What can hang from each mark:
Z505: Z227 Z436 Z481 Z734
Z282: Z703
Z378: Z436 Z908
Z394: Z436 Z581
Z912: Z581 Z825
Z581: Z394 Z912
Z436: Z394 Z505
Z80: Z227 Z481 Z703
Z481: Z505
Z687: Z825
Z188: Z652
Z652: Z188 Z282
Z825: Z687 Z912
Z734: Z505
Z227: Z80 Z505
Z908: Z378 Z734

Each row was made from one small tree. Brackets hold a mark, then the marks that hang from it, in the order of their numbers. Every link used is in the known rows. Write each row's tree.
Known rows:
(Z378 (Z436 Z394 (Z505 (Z227 Z80) Z481))): [  7 -36   5   8  -1   4  12   6  14   0 -27  34   7 -26  10 -20  -1  39
  21  -7  15  -7  -1 -13  -2   3 -39   6 -24  13  17 -28  14   5 -20 -33
   0  -1  46  20  -1  22]
(Z687 (Z825 (Z912 (Z581 (Z394 (Z436 (Z505 Z481))))))): [-13  34  -1  -3 -29  16 -28   9  23   1 -10  -9   0 -19  16 -37   2  20
 -22  -3  16  11 -13 -12  25  18   2  -2 -19  13  21  12  23 -22 -21   9
 -13   1  10   7   6  19]
(Z80 Z227 Z481): [-10  20  26 -10 -31  -9  -6  -4   4   5 -11  25  15 -12   1 -18 -20  -3
  14 -32 -24 -19  19 -21  -7  13   0   8   9 -10  -5 -11   0   3   0  10
 -18  28   6  13  -3   1]
(Z908 Z734): [ -5   5   7   2  16 -14   4   7   2   5   6  -3   7  -2 -10   3   2   1
   6   6   4  -1  -5  -4 -12   9   3   8   1  -3  -3  -7 -11  -9   6 -16
   2   3 -33  -6  -6 -19]
(Z80 (Z227 Z505) Z703): [-20   9  26 -15 -54  -9   9   1  11   2 -25  40  23   7 -19 -15 -21 -23
   2 -21  -3 -26   3 -14  -5  -5  -7  30   0 -13  21 -13  -6   1  22  15
 -23  30  19   9   2   7]
(Z378 Z436 (Z908 Z734)): [ 17 -13  15   4  22 -13 -12  23 -10  19   7  24 -17   8 -22  30 -18  22
   5  15  12  -4  11   0 -25  13 -14 -12  14  -4   0 -25  -9  -6  26 -21
  13   2 -43 -12   6  14]
(Z481 (Z505 (Z227 Z80) Z436 Z734)): [ -1 -30 -25 -31  -7   8  34 -26  35 -22 -34  36  40  -7  17 -12  20 -17
  24 -21   5 -42  -9  -6 -10   0 -42  30 -11   1 -20   4 -11  55  -2 -39
   5  -4  32   2   0 -11]
(Z908 Z378 (Z734 (Z505 Z436))): [ -7  10 -10  20  27 -34  13 -12  19   3   0  13  37  -9  -3   1   6  -2
  19   3   3 -11 -21  -8 -33  -4  -1  13  -6   4   1 -24 -23  -2  13 -53
  18   4 -23 -11  -2 -21]
(Z912 Z825): [-13  -7  -8 -23  -8   6  -5  -4   0 -15   0  -8   5   1  17   9   7  -7
   9  20  -2 -12  -1  -9  14  -3  12  -6  -2   8  -3  -2   6 -14   3  19
   0   8  10   2   9   4]
(Z80 (Z227 (Z505 (Z436 Z394) Z734)) Z481 Z703): [-16   4  24 -20 -65 -24  19 -21  35   3 -45  81  48  -2   4 -21 -30  -6
  17 -56 -14 -47 -14 -36 -12  26 -23  40   2  -7   9 -20 -17  24  14  -7
 -32  37  26  25  -5   5]
(Z378 Z436 Z908): [ 20 -17   9   2   8  -1 -17  16 -11  13   1  27 -23  10 -13  28 -19  21
  -2  11   7  -3  17   4 -14   4 -17 -18  13  -1   2 -19   0   2  21  -6
  11  -1 -13  -6  11  32]
(Z505 Z734): [ -5   0 -13 -11  10  -7   3  -5  14   1  -5  21  13   6  10   2   5   1
   6 -11  -1 -12 -17  -6  12  11  -8   9   1   4 -16   6  -6  30   6 -11
  -2  -3  -5   1   1 -12]
(Z652 Z188 (Z282 Z703)): [ 15   3  11  20 -17 -12 -55  21  -9  22  20 -28  12   0  11   4 -19  21
 -16   8 -18   4  -1   3   7  -6  11  28  -4  -8  -2  15   6 -16 -25  17
 -19  17  24  14  -7  10]
(Z188 Z652): [ 14 -25   7  11  -6  -6   9   5  -7   2  -5   6  -4 -12   7  -2   1   0
  -5  -4  14   2  -7   1  -7   5  -2  -5   1   1  -8  11   6  -3  11  -8
   8 -30  -2  -5  11   8]
(Z188 (Z652 (Z282 Z703))): [ 24 -16  14  15 -22 -11 -19  18 -11  17   2  -9  -1 -14  11  -2 -14  10
 -17   0   7   8  -6   6  -5   6  15   6   0  -1  -9  21  11 -13  -6  -5
  -2 -23  12   1  18  14]
(Z825 Z687 (Z912 Z581)): [-36   8 -26   5 -27  19 -18  11 -10 -12 -13   0  10 -24  10 -21  -5  -7
 -15 -19 -18 -21  18   7  -3  24  27 -13  -9   2  12  23   8 -11   7  27
  -1   3   6 -15   6  15]
(Z282 Z703): [ 10   2   1   2 -22   0 -11   6  -2  12   7  -3   5  -6   4  -4 -10  -1
 -13   0   6  10   5  -1  -1   4  11   5   2   5   7   9   4   1 -12   6
   2  -6  -6 -13   2   6]
(Z581 (Z394 Z436) Z912): [ -3  26   3  15   2   8   7  -7   9  19   8   8 -16 -22  -2 -36   9  10
  -2  -3  16  27 -24  -8 -22  35 -17   1  11  -3  47  13  -7  10  15   1
   0  -4  -9  13  30  19]
(Z825 Z687): [-21 -11 -15   6  -5   9  -4   5  -6  -3 -10   1   4 -13  -4 -13  -4  -3
  -1  -4 -15  -2  11   6 -18  15   8  -8  -4  -1  -2   9   4  -4   3   9
   0   0   0   1  -4   7]
(Z394 (Z581 Z912)): [  7  24  -3  11  -1   7 -23  -1  11   9   1  12  -7  -8  -4 -19   2  -1
   2   1   4   5 -11  -1  15  12 -22  -2  -6  -1  13 -14  -6  10  11   9
   1   1 -18   1   4  28]
(Z825 Z912): [ -2  27  -7   7  -6   5   3   1  -6  -1  -1  -2   4 -16  -6 -19  -4   4
 -16  -7   6   0   7   8  -1   9   8   0  -5   0   6  13   3   6   6   8
   1  -3  11 -12   6   6]
(Z505 (Z227 (Z80 Z703)) Z436 Z481 Z734): [  0  -3 -21 -40 -48   2  39 -40  50 -12 -37  53  68 -44  31 -16  10  -7
  15 -49 -10 -72 -37  -2  14  26 -40  27 -12   6 -31  11  -9  61  -6 -59
  -4  -4  31  -5  -7   6]
(Z481 (Z505 Z227)): [-15 -18  -6 -14   2  14 -10  -7  15  -3 -13  -2   9   5  -6 -13  12 -17
  12  -7  -1  -6  18 -10 -11 -12 -17  17  -3   0  -8  -2   6  24  -7 -10
   0  -2  16  -1   9 -14]
(Z581 (Z394 (Z436 (Z505 Z481))) (Z912 (Z825 Z687))): [-25  21 -12   0 -18  21 -13  -8  11   8 -15   7  -9 -25  13 -50  12  10
   8   5   4  18 -13 -20 -16  32 -12  -4  -4   8  39   8  19 -11   3  14
 -11   2  10  22  36  38]
(Z505 Z436): [ 13   0  -9   0  -9  -3  13 -12   9  -7  -3   9  19  -9  13   1   8   4
  10 -12   4 -13  -6  -4  -9   6  -8   4  -2   4  -3   7  -6   6  -7 -22
   1  -5  10  -1  -4  13]
(Z481 (Z505 Z227 Z734)): [-18 -18 -17 -25  10   9  -9 -12  27  -2 -17  17  20  12   2 -13  17 -16
  18 -16  -3 -15   3 -15  -1  -2 -24  26  -2   3 -21   4   0  51  -2 -18
  -1  -6  11  -1   9 -26]
(Z436 (Z394 (Z581 Z912)) (Z505 Z227)): [-15  14   1  18   1   5  -7  12  23  19 -25  32   5 -15   3 -43   8  31
  22  -4  12  24 -13 -25   5   4 -42   9 -22  18  31 -33   9  11 -18  -7
  -7   1   6  25   8  13]
(Z908 (Z378 (Z436 (Z505 Z481))) Z734): [  7  -3  18  18  30 -26 -18   0   5  19   5  13   2  -3  -4   2  -8  14
  25   8   8  -1   0 -16 -19   4  -9  18  -8   3   1 -39  -3 -12 -18 -31
  13  -1  -9 -10   0 -13]
(Z734 (Z505 Z227)): [-30   7 -24   4   3   1   5   1  22  -1 -11  12  28 -12  -5 -16   5   3
   3  -9  -2  -8  -6   0  -1 -20 -11  -1 -11   9   0  -4   3  21  24 -39
   3   4   7  -1   7  -2]
(Z481 (Z505 Z227 Z436)): [ -2 -18 -14 -15  -6  13   0 -18  22 -10 -16   7  26  -2   5 -12  19 -13
  21 -17   2 -16  13 -13 -19  -6 -24  21  -4   4 -11   5   1  29 -13 -29
   1  -7  25  -2   5  -3]
(Z912 Z581 (Z825 Z687)): [-47 -26 -26 -27 -30  19 -28   5  -5 -26 -11  -5  10  -5  36   9   7 -18
  11   7 -27 -34   9 -11  16   9  32 -18  -5  10   4   7  10 -32   2  40
  -3  15   4  -1  10  12]
(Z581 (Z394 Z436) (Z912 (Z825 Z687))): [-32  11 -16   0 -10  21   0  -7   3   3   0   1  -8 -31   9 -37  13   0
   5  12   1  14 -15 -10 -24  45  -1 -11   6   3  42  19   1  -5  20  27
   0   4   0  16  34  29]
(Z505 (Z227 Z80) Z436 Z481 Z734): [  3 -12 -33 -37 -16   6  38 -39  44 -16 -33  43  65 -41  41 -16  25  -2
  25 -38  -7 -62 -38  -4  16  22 -41  16 -17   8 -36  16 -10  59  -9 -64
   3  -8  34  -3  -8   7]
(Z908 (Z378 (Z436 Z394)) (Z734 (Z505 (Z227 Z80)))): [-20 -34  -2  25  40 -28  31   3  18   4  -8  30  30 -34  -7  -6  -1  19
  26  14  12 -15 -21  -5 -36   5 -20   8 -17   7  21 -43 -24   5  18 -54
  28   8   2   1  -2 -23]
(Z394 (Z436 Z505) Z581): [ 18   9  -1  13   1   5  -5   8   8   7 -10  32  -6   6  -2   5 -20  37
   8   1  22  13 -21 -14  11  -6 -18   0 -25   9  33 -38   6  -7 -41  51
  -3   7 -23   2 -20  16]
(Z687 (Z825 (Z912 (Z581 (Z394 (Z436 Z505)))))): [-20  34   1   1 -25  14 -12  18  17   0  -7  -7  -4 -14   9 -31  -5  20
 -22   4  23  19 -10  -9  15  13   6   0 -17  12  33   9  17 -25 -15  22
  -9   4   6   9   8   9]
(Z825 (Z912 Z581)): [-15  19 -10  -2 -23  10 -14   6  -5  -9  -2   0   5 -12  15  -9  -2  -4
 -14 -15  -3 -19   6   1  15   9  20  -5  -5   3  14  13   3  -7   4  19
  -1   3   6 -16  10   8]
(Z436 Z394): [ -1 -20   5  11   9  -5   3   6   2   4  -8   5  -2  -6   3  -6   7  19
   5   3   1  15  -8 -11  -7  13  -5  -4  -4   9  16  -9  -3  -7 -10   0
  -2   1   6  18  -1  -2]
(Z825 Z687 (Z912 (Z581 Z394))): [-42   6 -22  12 -25  24 -21  12 -12  -5 -11   3   3 -30   8 -30   3 -11
 -17 -23 -12  -9   0   3 -15  40  21 -12  -4   0  35  29   2 -12  13  20
  -3  11   7  -8  21  15]
(Z80 (Z227 Z505) Z481): [-20   8  26 -14 -32  -8   3 -10   9   1 -27  41  19   8  -3 -20 -28 -17
  11 -27 -11 -25  10 -22  -7  -1  -7  17  -1 -19   7 -17  -7   1  18  12
 -23  38  20  16  -5   7]

Write each row's tree:
[ -9  -4 -19 -33 -25  -1  55 -36  38 -14 -34  56  58 -35  36 -13  -4  -1
  24 -43  -8 -63 -27  -5  -1  20 -35  19  -9   0 -26   5 -16  56  -1 -43
   1   5  26   3 -10  -7]	(Z505 (Z227 (Z80 Z481)) Z436 Z734)
[-37  15 -18  17 -27  22  -9  17  -9  -2 -18  18  -2 -25   9 -33 -10  14
 -12 -22   2   3  -3  -7 -20  30  16  -7 -13   5  54  15  12 -17 -10  40
  -7   9   5  -2  17  17]	(Z825 Z687 (Z912 (Z581 (Z394 (Z436 Z505)))))
[  7 -18   4 -16 -36  -5  54 -32  15 -25 -42  51  26  -2  13  -5 -29 -18
   0 -15  12 -48 -18   5 -13  -7 -28  15 -17 -20  10 -14 -19   0  20 -16
  -7  25  37  10 -16  22]	(Z227 (Z80 Z481) (Z505 Z436))
[-10 -11 -37  -4  -1   5  -6 -12  28  -8 -22  39  32 -22  31 -19  24  15
  28  -6  -5 -17 -32 -23   7  46 -25  -1 -13  20   1  -3 -13  24   4  -3
  -1  -1   3  19   3  28]	(Z505 (Z436 (Z394 (Z581 (Z912 (Z825 Z687))))) Z734)
[ 23 -37  -1 -10 -15  -3  15 -22  27 -19 -40  57  18  -5  14  -4 -11   1
  13 -22   2 -35 -20 -14  -5  17 -42  16 -15  -4   2 -31 -19  22 -10  -1
  -5  20  13  20 -18   8]	(Z227 (Z80 (Z481 (Z505 (Z436 (Z394 Z581)) Z734))))
[  3 -17  10 -22 -53   1  29 -24  19 -15 -42  40  18  -2  -5 -10 -22 -29
 -17  -8   7 -47 -22  11   9  -9 -25  20 -17 -18  10 -13  -7  -1  23  -9
 -12  19  32   3  -8  23]	(Z227 (Z80 Z703) (Z505 Z481))
[  4  10 -20 -10   2  10 -11 -11  38  11 -23  50  28 -10  20  -8  -4  37
  23 -25   9 -14 -42 -25  32   9 -36  10 -30  17   2 -26   8  38 -47  18
  -4  -1 -14  -2 -19   7]	(Z394 (Z436 (Z505 Z227 Z481 Z734)) Z581)
[  6 -26  -2 -17 -17   5  28 -23  13 -20 -38  28  15   2   7 -10  -6 -24
  -7   4  12 -35 -23  10  11 -13 -26   8 -22 -16   6  -9  -8  -1  19 -15
  -4  15  34   5 -10  22]	(Z227 Z80 (Z505 Z481))
[-24  16   7 -27 -48  -7  41 -11  32   1 -43  63  31 -12   8 -22 -32   4
   8 -38  -4 -40 -11  -8   2  -4 -33  34 -11   0  -5 -20   6  35  -7 -17
 -15  13  22  12  -1 -18]	(Z436 (Z505 (Z227 (Z80 Z481 Z703)) Z734))
[ 11 -33  -5 -23 -44 -10  46 -35  40 -18 -56  71  45  -9  18 -11  -5  -9
   1 -25  10 -56 -50  -7   5  15 -44  30 -20  -3   6 -10 -19  25  14 -37
 -14  13  42  16 -11  22]	(Z227 (Z80 Z703) (Z505 (Z436 Z394) Z481 Z734))
[ -6  36 -17   0   4   7   5  -4  36  18 -16  50  16 -12  11 -30  -3  35
  23 -16  16   3 -31 -20  18  11 -42  16 -21  13  19 -23   3  43 -20  16
  -1  -7 -18   5  -1  12]	(Z394 (Z436 (Z505 Z227 Z734)) (Z581 Z912))
[ 13 -35   8  29  32 -11 -21   1   2  13   6  23  -6 -12   4  14  -6  23
  22  12   6   5 -16 -13  -7  19 -13  -2 -10   9  25 -43 -16  -3 -21  14
  20   5   4   1  -7   4]	(Z908 (Z378 (Z436 (Z394 Z581))))
[-21   7 -27  -1  -2   4 -13 -11  30  -1 -15  10  34 -19   2 -23  12   2
   3 -19 -10 -18 -10  -4  11 -14 -16  -4 -14  11 -14  -1  10  25  17 -53
  -2   0  12  -3   6  10]	(Z734 (Z505 Z227 Z481))
[ -4  12  -2   4  18 -19  -5  18   4  13 -10  24   2  16 -26  14 -10  10
  -7  14   4   0  -4   1 -23 -10 -11 -13   8   0  -2 -23  -8  -6  42 -34
   6  11 -55  -6  10   3]	(Z378 (Z908 (Z734 Z505)))
[-11   3   2 -31 -55  -4  -2 -32  41   1 -30  47  37  -4   2 -14 -21 -18
  10 -57 -19 -50   7 -21 -15  15 -26  42   9  -2 -25  -5  -2  52  -4 -23
 -17   7  16   0   3 -13]	(Z80 (Z481 (Z505 Z227 Z436 Z734)) Z703)
[ 13 -26  14 -20 -52 -12  32 -26  29 -15 -44  57  21  -8   4 -10 -23  -8
   0 -35  -5 -44  -7 -10 -21  19 -33  32   0  -7   1 -21 -13  22   0 -10
 -14  17  24  21  -6   0]	(Z227 (Z80 (Z481 (Z505 (Z436 Z394) Z734)) Z703))
[-15   2   0 -11 -16   5  41   2  12  -6 -31  27  16 -13   7 -21  -6   8
  13  -4  11 -12  -2   0  -3 -22 -27  14 -20   3  10 -16  11   8 -14 -16
  -2   5  28  10  -1  -6]	(Z436 (Z505 (Z227 Z80)))
[ 12 -27  15  28  12  -8  -7  24  -3   8  -7  23 -21   3  -6  -4 -10  44
  14   6  21  23  10 -17 -12  -2 -18   5 -11  14  30 -32  11 -15 -14  -7
  -3  -1  23  22   3  17]	(Z378 (Z436 Z394 Z505))
[-36   6 -24  12 -23  25 -10   9  -9  -4  -8   9   3 -36  10 -26  -4   4
 -16 -23  -6  -7  -8   0 -18  46  23 -15  -6   2  46  27   1 -11   0  42
  -1   8  -1 -10  14  17]	(Z825 Z687 (Z912 (Z581 (Z394 Z436))))
[  6  11  -7   4  11 -20   6  10   9   8 -13  30  16   9 -17  16  -4  13
   0   5   7  -9  -7  -2 -30  -6 -17 -10   6   3  -4 -20 -12  -2  37 -50
   7   7 -48  -6   6  12]	(Z378 (Z908 (Z734 (Z505 Z436))))
[ 11 -31 -33 -22  -6   7  23 -31  49 -11 -40  60  63 -46  43 -14  27  18
  31 -34  -2 -52 -59 -17  24  37 -55   8 -29  17 -15  -9 -17  53 -26 -45
   3   1  22  10 -20  14]	(Z505 (Z227 Z80) (Z436 (Z394 Z581)) Z481 Z734)
[ 21 -19  -9  15   1  -1  -2  -3  13  -4 -11  27  17 -14  13   4  11  25
  16  -8   8  -1 -28 -17   0  22 -22  -3 -15  14  18 -19 -14  -1 -24  -3
   1   4   0  11 -15  21]	(Z505 (Z436 (Z394 Z581)))
[-15 -15 -17   4 -20  -7  47 -17  33 -16 -37  46  47 -37  13 -24  -5  18
  12 -26   0 -32 -20  -7 -20  -1 -32   1 -18   9   8 -17  -9  19  15 -56
   0  15  31  20  -6  12]	(Z734 (Z505 (Z227 (Z80 Z481)) (Z436 Z394)))
[-11   1 -10  11 -10  13 -42   4  15   5 -31  20  -2 -14  13 -42  11  23
  17   8  -5  14  -8 -27  14  16 -25  -8 -25  21  20 -30  21 -19 -17  12
 -14   6   8  29   9  43]	(Z436 (Z394 (Z581 (Z912 (Z825 Z687)))) (Z505 Z481))
[-47 -20 -18 -14 -30  23 -19  10  -3 -15 -16  13  -2  -7  33  -3   2   3
  12   3  -6  -9 -14 -25  -3  18  20 -13  -9  15  49  -1  14 -40 -15  56
  -8  21   2  12  22  15]	(Z912 (Z581 (Z394 (Z436 Z505))) (Z825 Z687))
[-13  -2 -12 -40 -40   4  27 -28  41  -4 -34  44  49 -35  19 -18   2 -12
   6 -37 -15 -60 -31   1  23  19 -32  23  -9   2 -28   6  -3  54   0 -37
  -5   0  22  -4  -3  -8]	(Z505 (Z227 (Z80 Z703)) Z481 Z734)
[ -9  -9 -30   8  -3  -1   1 -16  38  -5 -25  23  49 -32  15 -26  25  21
  15 -26  -5 -18 -22 -17  -2   1 -28  -3 -18  22  -5  -2   3  24   3 -73
  -2  -2  25  11   1  21]	(Z734 (Z505 Z227 (Z436 Z394) Z481))
[  6   1   1  21   9   1 -18   5  11  12  -6  17  -8 -14   0 -23  10  18
   7   5   6  20 -18 -12   7  23 -25  -5 -10   8  27 -21  -8   2   1   7
  -1   3 -12  19   3  23]	(Z436 (Z394 (Z581 Z912)))
[ -1 -16  -4 -16 -12 -11   7 -19  32  -5 -37  54  49  -1  21 -22  19   0
  29 -31  -3 -30 -26 -36   7  18 -31  22 -12   3  -1  -3 -13  27   5 -31
 -19  18  34  23  -5  16]	(Z80 (Z227 (Z505 (Z436 Z394) Z481 Z734)))
[-14 -11  -3  -2 -14  11 -11   3   2  -1   3  12  -6  -7  22   6   5   4
   1 -13   2  -5 -28 -16   2  24   8  -7   3   4  47   5  -6 -15 -10  29
  -1  13 -13   2  14   5]	(Z912 (Z581 (Z394 Z436)))
[-39  11 -14  -1 -13  19 -14  -3   0   2  -3  -5  -8 -25   6 -42  20 -19
   5  12  -6  11  -6  -6 -19  37  -2  -8  10   1  29  21   3  -6  36   0
  -3   8  10  17  43  25]	(Z581 Z394 (Z912 (Z825 Z687)))
[-19  11 -21  -2 -10  19 -30  -1   6  -5  -6   6   1 -16   7 -21   5  -8
   9  15  -8  -5  -3  -2  13  20  -7 -13  -9   5   9  -9   1  -5  15  30
   0   7 -11   5   8  35]	(Z394 (Z581 (Z912 (Z825 Z687))))
[-32  14 -18 -10 -14  14  -8  -5   1  -7  -6 -10   0 -16   9 -32  10 -13
   7  16 -14  -2  15   0  -5  17   5  -8   2   3   0  13   9  -5  28  10
  -1  -2   9  10  23  27]	(Z581 (Z912 (Z825 Z687)))
[-53 -28 -22 -19 -28  25 -32   7  -6 -19  -9  -2   2 -11  33   1  15 -24
   8   3 -20 -21 -10 -15   3  28  26 -17   1   8  31  13   4 -33  10  32
  -5  24   5   7  28  12]	(Z912 (Z581 Z394) (Z825 Z687))
[-23   4  10 -31 -47  -1 -12 -22  34   8 -27  39  21   2  -7 -16 -28 -21
   2 -48 -22 -39  10 -18  -9  10 -19  38  10  -6 -22 -10   3  47   1  -6
 -18  11   7   1   6 -25]	(Z80 (Z481 (Z505 Z227 Z734)) Z703)
[ -9   7 -34  -2 -11   2  -1 -21  37  -7 -18  18  51 -27  13 -21  19   6
  12 -29  -6 -29 -15  -8   3  -8 -23   0 -15  15 -18   5   5  30  10 -72
  -1  -4  21  -3   3  22]	(Z734 (Z505 Z227 Z436 Z481))
[-19 -12 -15  10  -1  14 -24   5   7  -1 -14  11  -1 -20   8 -25  11  11
  13  17  -7  10 -10 -14   4  31 -11 -15 -12  13  23 -17  -1 -12   5  28
  -2   8  -4  23   6  31]	(Z436 (Z394 (Z581 (Z912 (Z825 Z687)))))
[-35  21 -20  -3  -7  14   3  -3  14   8 -14  25  -4 -15  13 -44  10  13
  13   5   9  16 -22 -21 -18  35 -14   5   0  10  39   9   9   8  13  18
  -8   2   3  25  37  20]	(Z581 (Z394 (Z436 (Z505 Z734))) (Z912 (Z825 Z687)))
[-19  25  -4  -3 -21  16 -14  11  16  -3   3 -15   1 -25  11 -25   2  10
 -25   4  15   9 -15  -2  17  28  14  -8 -10   8  25  21   6 -18  -5  22
  -3   2   1   1   5   9]	(Z687 (Z825 (Z912 (Z581 (Z394 Z436)))))
[ -8 -24   5  40  50 -36  -5  11   9  13   7  18   9  -9 -16   4  -3  24
  19  18  11   8 -13 -12 -35   7  -4   4  -7   9  22 -44 -21 -11  17 -41
  21   5 -16   1   2 -17]	(Z908 (Z378 (Z436 Z394)) (Z734 Z505))
[  7  -8  10  12  -1  -5 -14   5  10   9 -25  15  -3   1   8 -22   7  31
   9  -4   4  20  -5 -25   3  -2 -20   5 -16  16  12 -21  19 -14 -31 -16
 -15   0  18  26   1  11]	(Z436 Z394 (Z505 Z481))
[ 15  -9 -10   8  -7   3 -12 -25  31   0 -30  36  20  -4  14 -27  13   2
  11  -9  14 -11 -34 -19  11  15 -42   7 -22   3  18 -15 -11   8   8 -28
 -10   5  20  15  -3  50]	(Z227 (Z505 (Z436 (Z394 (Z581 Z912))) Z481))
[-25  -7  -8  -3  11  -6  17   7  26  11 -31  40  22  -2  15 -24  10  33
  27 -15   6   7 -19 -30   3   1 -30  19 -16  23   6 -16   8  29 -23 -23
  -8  -3  18  24   5 -23]	(Z436 Z394 (Z505 Z227 Z734))
